Every row comes from one small tree of marks. Brackets hold a mark, then the marks that hang from it, in alphabetical order. Every link used is in the known rows. Which tree was each row made from?
In the rows, zero is written as 128.
Known rows:
[S T [W X]]: [108  90  89 110 135 129 167 123  49 116 151  87 143 192 118 131  88  92
 169 135 144  62]
[C [T [S [W P]]]]: [175 189  99  94 125  91 105 119 110 142 149  88 149 188 168 136 120 133
 159 126 150 101]
[S T [W P R X]]: [129 102 114 157 126  81 129 122  72 143 112 128 157 179 135 125  64 128
 178 151 116   8]
[W P R S X]: [164 147 141 183 146 133 145 114 108 142 131 148 155 119  95 141  63 193
 167 125  65  40]
[S T [W P]]: [127 109 110 101 130  73 165 133  77 158 128 101 133 195 143 115 107  88
 160 150 162  61]
[T [S [W P R X]]]: [158 117 131 143 128 149  93 109  86 126 158 130 172 165 146 132  92 153
 162 138 106  30]
[Q [C [T [S [W R]]]]]: [187 141  61  89 133 144 115 129 145 140 168 105 154 185 175 140 147 168
 143 154 147  81]
[S T W]: [119  90  92  86 136 113 172 134  74 139 152  86 129 194 142 127 126  58
 157 141 169  85]
[W P R]: [184 127 148 155 127  71 136 134 123 158 125 175 153 127 146 112 127 149
 159 118 128  60]
[V [P [W S X]]]: [124 103 139 100 133 165 178 101  86 114 186 132 140 153  91 125 133 156
 176 110  80 122]
[T S]: [184 119 106 100 146 161 134 134  94  99 189 121 156 152 152 140 160  96
 143 108 160 124]
[R [W S]]: [117 151 123  86 135 166 171  85 139 148 154 127 148 114 109 145 155 115
 150  97 119 152]
[R [V P] [W S X]]: [119 127 117  91  97 174 154 105  81 129 162 163 134 147  84 193 104 178
 165  78  71 137]
[R V]: [163 120 100  91 107 109 162 166  55 114 160 123 116 148 129 163 137 120
 142  89 137 117]
[R [V P] W]: [141 107 124  63  85 119 147 122  93 139 156 185 135 151 127 170 162 136
 158  70 135 158]
[X W]: [154 126 106 121 140  91 184 125 110 123 156 178 121 113 121 126 152  88
 146  83 171 147]
[W P]: [175 137 145 121 128  78 168 135  98 148 141 143 140 141 130 111 129 135
 151 110 147  94]
[P W]: [114 119 122  87 124 109 162 112  91 104 159 111 151 127 144  95 185 106
 154 112 134 123]
[V [P [W R [S T]]]]: [134  84 115 111 144 123 154 122 116 129 163 156 147 162 136 133 159 115
 170 131 103 112]
[T [S [W P X]]]: [149 125 128 116 128 156 119 107  69 119 167 105 158 174 136 129  92 143
 160 133 123  56]
[T [S [W X]]]: [141 110 112 101 138 196 128 108  65 105 192  91 155 175 133 140 113 114
 155 122 131  77]
[X [W P R]]: [173 135 128 169 132  45 146 125 136 149 118 220 139 100 136 118 128 129
 153 100 147  92]
[V [P W]]: [138  86 146  78 121 113 168 115  96 124 183 153 143 160 132 105 186 117
 168 102 134 142]
[R V [W P]]: [134 157 121  91  78  74 130 119  86 141 111 162 143 122 140 153 137 156
 147  89 131 117]

Which tree is each row?
[150 147  90 142 155  58 187 133 118 138 118 165 121 126 109 142 103 103
 149 125 147 115]
[X [W P [S T]]]
[110 160 107 134 126 112 151  82 105 131 111 133 171 128 102 146  87 151
 169 126 107  97]
[R [W P [S T] X]]
[129 169 142 105 126 123 163  85 141 164 129 142 155 109 111 134 138 145
 151 113 116 129]
[R [W P S]]
[ 98 140  89 115 135 153 162  84 103 112 135 120 168 132 103 157 109 122
 165 111 115 123]
[R [W [S T] X]]
[180 147  60  66 131 149 141 129 127 135 175  84 143 195 165 141 150 160
 139 151 163 100]
[Q [C [T [S W]]]]
[124 154 143 126 103 102 143  75 105 135 119 163 179 114 114 119 116 165
 169  97 123 101]
[R [W P X]]
[140  76 130 114 101 153 138 131  56 145 168 152 124 188 110 162  86 159
 172 105  87  52]
[S [W [R [V P]] X]]
[125  98 136 136 127 159 147 104  82 142 158 122 146 159 119 125  98 134
 169 118 103  44]
[S [W R X]]
[115  91 110 105 139 139 174 110  79 104 169 130 148 169 103 134 123 133
 177 124  98 117]
[V [P [W [S T] X]]]
[182 178 102 118 127  90  84 120 125 148 138 111 162 176 179 137 114 140
 163 130 134  79]
[C [T [S [W P R]]]]
[122 112 105 110 102  91 119 136  76 101 137 140 148 115 160 130 170 134
 148 105  99  93]
[P [W [R V]]]
[161 167  86 122 129 134  87 108 102 114 157  99 170 175 162 151 100 141
 172 117 122  80]
[C [T [S [W R X]]]]
[113 113 102 135  97 106 111 124  49  78 135 138 158 115 142 134 132 165
 163  99  76  69]
[P [W [R V] X]]
[173 146  58  85 129 161 136 120 105 118 174  80 151 195 148 143 117 185
 149 150 143  84]
[Q [C [T [S [W X]]]]]
[157 133 107 152 158 125 172 118 144 137 150 184 123  97 108 146 133 109
 146  99 118 120]
[X [W R S]]
[158 141  93 175 155  54 160 131 139 145 107 193 132 113 124 144 102 115
 152 131 129  90]
[X [W P R [S T]]]
[174  88  85 124 134 122 154 172  93 136 152 159 115 174 122 196 110 124
 158 119  99  92]
[W [R [V P]] [S T]]
[ 95 136 114 115 140 158 171  93  80  94 162  86 149 118 100 122 127 147
 161 122  76 104]
[P [W S X]]
[159 101 118 108 142 175 110 121 106 129 183 119 156 164 165 136 144  97
 146 130 132  74]
[T [S [W R]]]
[131 125 116  64 102 157 161 118 107 152 163 164 122 148 103 186 144 148
 153  84  99 163]
[R [V P] [W S]]
[155 155 136 151 143 136 177 115  89 136 145 116 138 129  77 138  66 182
 161 123  83  70]
[W P S X]
[117  82  94 141 133 122 141 122  67 125 137 116 157 181 134 136  85 100
 174 140 125  33]
[S T [W R X]]
[156 104  98 100 115 164  95 143  76 118 175 116 141 171 167 165 132 111
 143 122 119  71]
[T [S [W [R V]]]]
[166 187  97 112 123 106 103 110  87 126 148  88 159 182 151 139  85 160
 167 122 131  83]
[C [T [S [W P X]]]]
[124 106 112  91 105 146 161 136  49 102 175 131 117 156  97 165 121 171
 164  98  69 115]
[R [V [P [W S X]]]]
[174 128 148 180 124  92 131 119  90 133 124 172 169 124 124 121  84 181
 172 112 100  37]
[W P R X]
[174 166  89 102 133 123  91 119 122 133 158 100 158 178 178 147 132 114
 159 118 141  98]
[C [T [S [W R]]]]
[159 113  89 143 165 128 163 144 121 134 142 127 143 142 129 157 120  97
 155 132 119  87]
[W R [S T]]
[110 115  89 128 147 111 141 119 111 108 134 114 155 125 148 127 155 101
 158 145  98  94]
[P [W R [S T]]]
[146  77 150 108 122 111 143 115 116 130 173 179 155 151 147 107 182 130
 171 107 116 117]
[V [P [W R]]]
[131  87 141 101 120 131 165 104  77 105 180 152 153 158 114 109 150 147
 178  98 111 119]
[V [P [W X]]]
[209 156  55  81 136 132 140 142 132 117 171 103 151 174 166 142 160 171
 135 138 169 119]
[Q [C [T S]]]
